What can hang from each mark
Q_206: Q_51
Q_84: Q_51 Q_805
Q_407: Q_966
Q_468: Q_181 Q_206
Q_810: Q_966
Q_51: Q_84 Q_206 Q_475
Q_181: Q_51
Q_966: Q_407 Q_810
Q_805: Q_810

Every row comes from one small tree of marks. Brackets hold a mark, then the marks that hang from it, in the order of their numbers. Every link used is in the known rows. Which tree was each row made from?
Known rows
(Q_181 Q_51): [-2.31  0.91  1.90  0.25  0.06 -0.98  0.67  1.31 -0.40  1.33  3.33  0.30
  1.26 -1.45  0.48  1.31  2.11 -0.93 -0.42  0.12 -1.62 -0.25 -0.82  1.04
 -0.18  2.27 -0.51 -0.31  0.56  1.27]
(Q_181 (Q_51 (Q_84 Q_805) Q_206 Q_475)): [-0.74  0.57  4.51  0.75  0.77 -1.15  0.70  2.64 -0.79  1.70  8.37 -2.05
  1.35 -0.63 -0.08  1.99  0.29 -3.15 -0.36  0.41 -1.76  0.30 -1.16  1.58
 -0.72  1.99  0.14 -0.01  0.48  1.68]
(Q_84 (Q_51 Q_206 Q_475) Q_805): [-0.34  0.82  4.13  0.13  0.47 -1.38 -0.06  2.76  0.08  2.01  6.49 -1.93
  0.93 -0.03 -0.12  1.67 -0.54 -2.54 -0.31 -0.18 -1.49  0.18 -0.68 -0.09
 -1.26  2.09  0.99  0.01  1.26  1.59]
(Q_84 (Q_51 Q_206 Q_475) (Q_805 Q_810)): [-1.21  0.75  3.65 -0.65  0.42 -1.21 -0.07  2.57  0.30  1.97  5.57 -1.43
  1.25  0.44 -0.12  1.63 -1.07 -2.78  0.09 -0.07 -1.83  0.63 -0.68  0.74
 -0.60  1.91  1.08  0.11  0.84  1.55]
(Q_84 (Q_51 Q_475) (Q_805 (Q_810 (Q_966 Q_407)))): [-2.28  0.97  3.00 -2.53 -0.16 -1.33  0.05  2.12  0.37  2.01  3.23 -1.01
  1.86 -0.24 -0.27  1.49  0.00 -2.53  0.10 -0.16 -1.87 -0.35 -0.66  1.39
 -0.39  2.07  1.86  0.23  0.16  1.06]
(Q_51 (Q_84 (Q_805 (Q_810 (Q_966 Q_407)))) Q_206 Q_475): [-1.62  0.43  4.39 -0.72  0.49 -0.88  0.32  2.68 -0.26  0.93  5.80 -2.58
  1.90  0.00 -0.42  1.71 -0.51 -4.72  0.04 -0.19 -1.98  0.11 -1.06  2.05
 -0.65  2.06  0.98  0.95  0.40  1.80]
(Q_966 Q_407 Q_810): [-4.36  0.82  0.83 -1.08 -0.17  0.24  0.53  0.75 -0.23 -0.33  0.55 -0.66
  2.12 -0.74 -0.04  0.23  2.54 -3.06 -0.71 -1.40 -1.60 -1.31 -0.28  2.74
  0.14  2.38  0.03  0.78  0.29  0.42]
(Q_810 (Q_966 Q_407)): [-2.88  0.93  1.48 -1.95 -0.68 -0.82  0.41  1.33 -0.05  0.62 -0.59 -0.12
  1.72 -1.47  0.27  1.09  2.12 -2.13 -0.49 -0.71 -1.45 -1.45 -0.73  1.06
 -0.52  2.68  0.64  0.54  0.61  1.15]
(Q_407 Q_966): [-3.57  1.09  0.91 -0.94 -0.50 -1.45  0.35  1.10 -0.16  1.35  1.42  0.28
  1.38 -1.77  0.15  0.81  1.87 -1.71 -0.64  0.13 -1.44 -0.10 -0.55  0.33
 -0.59  2.51  0.55  0.25  0.90  1.31]
(Q_810 Q_966): [-2.13  1.05  1.60 -1.46 -0.15 -1.36  0.33  1.46 -0.01  0.66 -0.17  0.49
  1.47 -1.40  0.41  1.18  1.77 -1.72 -0.32 -0.29 -1.66 -0.99 -0.90 -0.01
 -0.70  2.78  0.55  0.16  0.90  1.20]
(Q_468 Q_206): [-2.30  0.11  1.55  1.48 -0.21 -0.56  0.19  1.27 -0.61  0.36  1.06  0.77
  0.95 -0.64  0.81  0.69  1.35 -2.09 -0.25 -0.61 -1.85 -0.39 -0.56 -0.42
 -0.77  2.63 -0.53  0.27  1.89  1.47]
(Q_181 (Q_51 Q_206 Q_475)): [-0.45  0.86  2.99 -0.02  0.64 -0.72  0.88  2.31 -0.92  1.36  6.44 -1.24
  1.10 -0.64  0.29  1.61  0.75 -2.98 -0.67  0.13 -1.78  0.36 -1.29  1.19
 -0.43  2.31 -0.40 -0.12  1.01  1.83]
(Q_84 Q_51 (Q_805 (Q_810 (Q_966 Q_407)))): [-3.36  0.76  2.62 -1.98 -0.80 -1.37 -0.14  1.63  0.71  2.03  1.52 -0.09
  1.69 -0.47 -0.03  1.44  0.30 -1.27  0.14 -0.27 -1.55 -0.64 -0.28  1.00
 -0.25  2.08  1.62  0.06  0.11  0.74]
(Q_468 (Q_181 (Q_51 Q_84 Q_475)) Q_206): [-1.91 -0.45  3.70  1.23  1.30 -0.06  0.98  2.39 -1.61  1.25  5.93 -0.02
  1.70 -0.74  0.70  1.43  1.28 -3.02 -0.12 -0.32 -2.17 -0.82 -1.29  0.55
 -0.01  2.25 -0.46  0.00  1.39  1.08]
(Q_206 (Q_51 Q_84 Q_475)): [-1.50  0.45  2.10 -1.20  1.18 -1.04  1.13  1.80 -0.08  0.36  5.99 -1.25
  1.90 -1.79 -0.07  1.26  1.57 -1.52 -0.41  0.38 -2.05  0.12 -0.67  0.79
 -0.02  2.13 -0.74  0.38  0.42  1.25]
(Q_84 (Q_805 (Q_810 Q_966))): [-3.18  0.81  1.88 -1.23 -0.15 -1.34 -0.29  1.15  0.46  1.21 -0.43  0.48
  1.68 -0.45  0.21  1.26  0.84 -1.89  0.34 -0.28 -1.70 -0.51 -0.64  0.92
 -0.76  2.19  1.29  0.20  0.58  1.36]
(Q_468 Q_181 (Q_206 Q_51)): [-2.36 -0.72  1.60 -0.07  0.90  0.18  0.78  1.55 -0.74  0.73  2.34  1.13
  1.59 -1.05  1.04  0.96  1.60 -1.38 -0.31 -0.74 -1.72 -1.10 -0.57 -0.99
 -0.01  2.36 -0.92 -0.04  2.09  0.86]
(Q_181 (Q_51 Q_84 Q_206 Q_475)): [-0.82  0.61  4.03  0.64  0.86 -0.94  1.05  2.63 -0.93  1.25  8.22 -1.80
  1.36 -0.86  0.03  1.85  0.64 -3.09 -0.49  0.41 -1.94  0.39 -1.29  1.57
 -0.21  2.19 -0.49  0.07  0.41  1.65]

Write each row's tree
[-1.46  0.73  3.62 -2.28 -0.21 -1.09  0.09  2.65  0.23  2.06  4.58 -1.65
  1.57  0.32 -0.23  1.74 -1.01 -3.39 -0.09 -0.28 -1.73 -0.07 -0.74  1.12
 -0.51  2.13  1.73  0.22  0.58  1.36] -> (Q_84 (Q_51 Q_206 Q_475) (Q_805 (Q_810 (Q_966 Q_407))))
[-2.02  0.36  2.29 -1.66  1.11 -1.12  0.73  1.64  0.24  0.81  5.50 -1.16
  2.12 -1.27 -0.19  1.36  0.91 -1.73 -0.02  0.47 -2.05  0.32 -0.56  1.24
 -0.06  1.85 -0.04  0.37  0.17  1.29] -> (Q_206 (Q_51 (Q_84 (Q_805 Q_810)) Q_475))
[-3.14 -0.66  3.55  0.25  0.43 -0.30  0.61  2.06 -1.05  1.73  3.66  0.99
  1.93 -0.45  0.78  1.64  0.73 -2.46  0.21 -0.29 -2.02 -1.20 -1.02  0.47
  0.13  2.20  0.38 -0.22  0.98  0.73] -> (Q_468 (Q_181 (Q_51 (Q_84 (Q_805 (Q_810 Q_966))))) Q_206)
[-0.35  0.88  3.36 -0.12  0.60 -1.07  0.53  2.75 -0.20  1.29  6.25 -1.55
  0.97 -0.43  0.07  1.45  0.01 -2.46 -0.49 -0.14 -1.79  0.35 -0.84 -0.06
 -0.54  2.39  0.02  0.13  1.26  1.47] -> (Q_84 (Q_51 Q_206 Q_475))
[-1.85  0.10  4.34 -0.79  1.34 -0.54  0.76  2.74 -0.88  1.83  5.83 -0.75
  2.10 -0.47  0.22  2.09  0.50 -3.23  0.09 -0.14 -1.94 -0.65 -1.45  1.33
  0.07  2.00  0.62 -0.02  0.50  1.17] -> (Q_468 (Q_181 (Q_51 (Q_84 (Q_805 (Q_810 Q_966))) Q_206 Q_475)))
[-1.94  0.22  4.25  1.95  0.28 -1.21  0.00  2.17  0.01  0.96  5.18 -1.49
  1.20 -0.54 -0.04  1.63  0.28 -2.44 -0.04 -0.20 -1.46  0.00 -0.58  0.51
 -1.14  2.04  0.09  0.47  0.91  1.61] -> (Q_51 (Q_84 Q_805) Q_206)
[-1.46  0.38  2.57 -1.09  1.16 -1.24  0.75  1.83  0.09  0.81  6.13 -1.49
  1.89 -1.55 -0.19  1.38  1.24 -1.61 -0.30  0.40 -1.85  0.03 -0.58  0.73
 -0.50  1.96 -0.11  0.31  0.45  1.34] -> (Q_206 (Q_51 (Q_84 Q_805) Q_475))
[-2.41 -0.85  2.87 -0.39  1.42 -0.01  0.77  2.05 -0.76  0.93  4.81  0.02
  2.13 -0.56  0.53  1.24  0.64 -2.61  0.15 -0.37 -2.20 -0.58 -0.80  0.17
  0.15  2.02 -0.24  0.25  1.46  0.97] -> (Q_468 Q_181 (Q_206 (Q_51 (Q_84 (Q_805 Q_810)) Q_475)))
[-1.91  0.43  2.34 -2.64  0.89 -1.34  0.83  1.83  0.23  0.89  4.98 -1.06
  2.24 -1.30 -0.19  1.53  0.71 -2.04 -0.11  0.49 -2.08 -0.08 -0.70  1.12
 -0.09  2.05  0.45  0.28  0.08  1.18] -> (Q_206 (Q_51 (Q_84 (Q_805 (Q_810 Q_966))) Q_475))
[-2.69 -0.95  2.42  0.36  0.98  0.01  0.91  1.78 -0.76  0.68  3.86  0.62
  1.82 -1.27  0.80  1.12  1.50 -1.40 -0.17 -0.53 -1.87 -1.02 -0.57 -0.69
  0.18  2.26 -0.99  0.12  1.67  0.72] -> (Q_468 Q_181 (Q_206 (Q_51 Q_84)))
[-1.03  0.80  3.70 -1.85  0.16 -1.45  0.08  2.77  0.26  2.03  4.96 -1.24
  1.43  0.39 -0.12  1.82 -1.28 -3.12  0.01 -0.02 -1.86  0.22 -0.88  0.55
 -0.62  2.19  1.66 -0.01  0.75  1.38] -> (Q_84 (Q_51 Q_206 Q_475) (Q_805 (Q_810 Q_966)))
[-2.81 -0.63  3.42  1.68  0.74 -0.09  0.80  2.00 -1.36  1.28  4.67  0.73
  1.61 -0.93  0.87  1.38  1.56 -2.00 -0.06 -0.43 -1.91 -1.02 -0.99  0.17
  0.11  2.24 -0.66 -0.15  1.34  0.81] -> (Q_468 (Q_181 (Q_51 Q_84)) Q_206)
[-1.92  0.41  3.60  1.19  0.10 -0.97  0.89  2.12 -0.59  1.26  6.51 -0.89
  1.25 -1.12  0.25  1.79  0.97 -1.85 -0.44  0.28 -1.63  0.13 -0.90  1.11
 -0.12  2.19 -0.73 -0.11  0.43  1.32] -> (Q_181 (Q_51 Q_84 Q_206))
[-1.53 -0.56  1.93 -0.59  1.43  0.22  0.91  1.95 -1.03  0.74  3.72  0.36
  1.72 -0.83  0.87  0.96  1.36 -2.35 -0.37 -0.63 -1.99 -0.86 -0.89 -0.60
 -0.10  2.36 -0.71  0.12  2.16  1.13] -> (Q_468 Q_181 (Q_206 (Q_51 Q_475)))
[-1.34  0.60  3.71  0.67 -0.10 -1.40 -0.24  2.28  0.41  2.07  4.80 -1.00
  0.82 -0.25  0.09  1.64 -0.16 -1.30 -0.26 -0.31 -1.18 -0.09 -0.32 -0.52
 -1.17  2.10  0.75 -0.18  1.21  1.25] -> (Q_84 (Q_51 Q_206) Q_805)
[-1.96  0.16  3.04  0.52  0.97 -0.13  0.71  2.06 -0.81  1.53  3.99  0.16
  1.47 -0.96  0.71  1.59  1.66 -1.64 -0.32 -0.56 -1.47 -0.84 -1.12  0.44
 -0.03  2.15 -0.56 -0.23  1.27  1.15] -> (Q_468 (Q_181 (Q_51 Q_206)))
[-2.26 -0.50  3.93 -0.18  0.97 -0.32  0.72  2.43 -1.35  1.68  5.06  0.26
  2.05 -0.30  0.58  1.69  0.53 -3.48  0.16 -0.23 -2.26 -0.97 -1.33  0.83
  0.04  2.20  0.56 -0.07  1.01  1.00] -> (Q_468 (Q_181 (Q_51 (Q_84 (Q_805 (Q_810 Q_966))) Q_475)) Q_206)
[-1.78 -0.82  3.10  0.05  1.51 -0.13  0.75  2.20 -0.91  0.97  5.34 -0.24
  1.92 -0.87  0.55  1.29  0.97 -2.54 -0.13 -0.44 -1.97 -0.87 -0.79 -0.25
 -0.32  2.09 -0.32  0.19  1.71  1.05] -> (Q_468 Q_181 (Q_206 (Q_51 (Q_84 Q_805) Q_475)))
[-1.82  1.04  3.08 -2.19  0.21 -1.68  0.01  2.24  0.41  1.98  3.52 -0.63
  1.68 -0.17 -0.15  1.60 -0.26 -2.31  0.17  0.08 -1.99 -0.11 -0.76  0.80
 -0.51  2.14  1.84 -0.02  0.32  1.14] -> (Q_84 (Q_51 Q_475) (Q_805 (Q_810 Q_966)))
[-1.40  0.11  4.61  0.65  1.58 -0.46  0.69  2.73 -0.96  1.77  7.01 -1.26
  1.74 -0.74  0.24  1.93  0.97 -2.75 -0.11 -0.28 -1.71 -0.63 -1.28  1.07
 -0.33  1.88  0.04  0.00  0.88  1.31] -> (Q_468 (Q_181 (Q_51 (Q_84 Q_805) Q_206 Q_475)))
[-3.10  0.12  1.87 -1.06  0.45 -1.14  0.57  1.18  0.57  0.83  3.90 -0.24
  1.95 -1.51  0.01  1.31  1.27 -0.52  0.02  0.35 -1.74  0.03 -0.17  0.83
  0.05  1.84 -0.31  0.17  0.12  0.98] -> (Q_206 (Q_51 (Q_84 (Q_805 Q_810))))
[-1.14  0.34  3.38  0.07  1.56 -0.13  0.85  2.47 -1.09  1.48  5.46 -0.62
  1.57 -0.76  0.55  1.63  1.37 -2.61 -0.33 -0.48 -1.73 -0.56 -1.42  0.77
 -0.09  2.15 -0.40 -0.07  1.34  1.41] -> (Q_468 (Q_181 (Q_51 Q_206 Q_475)))
[-2.62  0.15  3.90  1.27  0.25 -1.07 -0.02  1.96  0.18  0.90  4.47 -1.14
  1.50 -0.17 -0.05  1.60 -0.16 -2.55  0.32 -0.16 -1.72  0.32 -0.55  1.10
 -0.60  1.92  0.16  0.55  0.60  1.57] -> (Q_51 (Q_84 (Q_805 Q_810)) Q_206)
[-1.10  1.05  3.50 -0.08  0.52 -1.62 -0.09  2.27  0.21  1.94  5.19 -1.28
  1.22 -0.58 -0.17  1.44  0.53 -1.70 -0.13 -0.07 -1.67 -0.08 -0.61  0.24
 -1.15  2.03  1.15 -0.01  0.86  1.30] -> (Q_84 (Q_51 Q_475) Q_805)
[-3.10  0.73  2.59 -0.30 -0.21 -1.44 -0.27  1.52  0.78  1.91  2.55  0.17
  1.42 -0.37  0.06  1.32  0.31 -0.64  0.35 -0.08 -1.67  0.05 -0.21  0.58
 -0.35  1.87  0.98 -0.08  0.36  0.92] -> (Q_84 Q_51 (Q_805 Q_810))
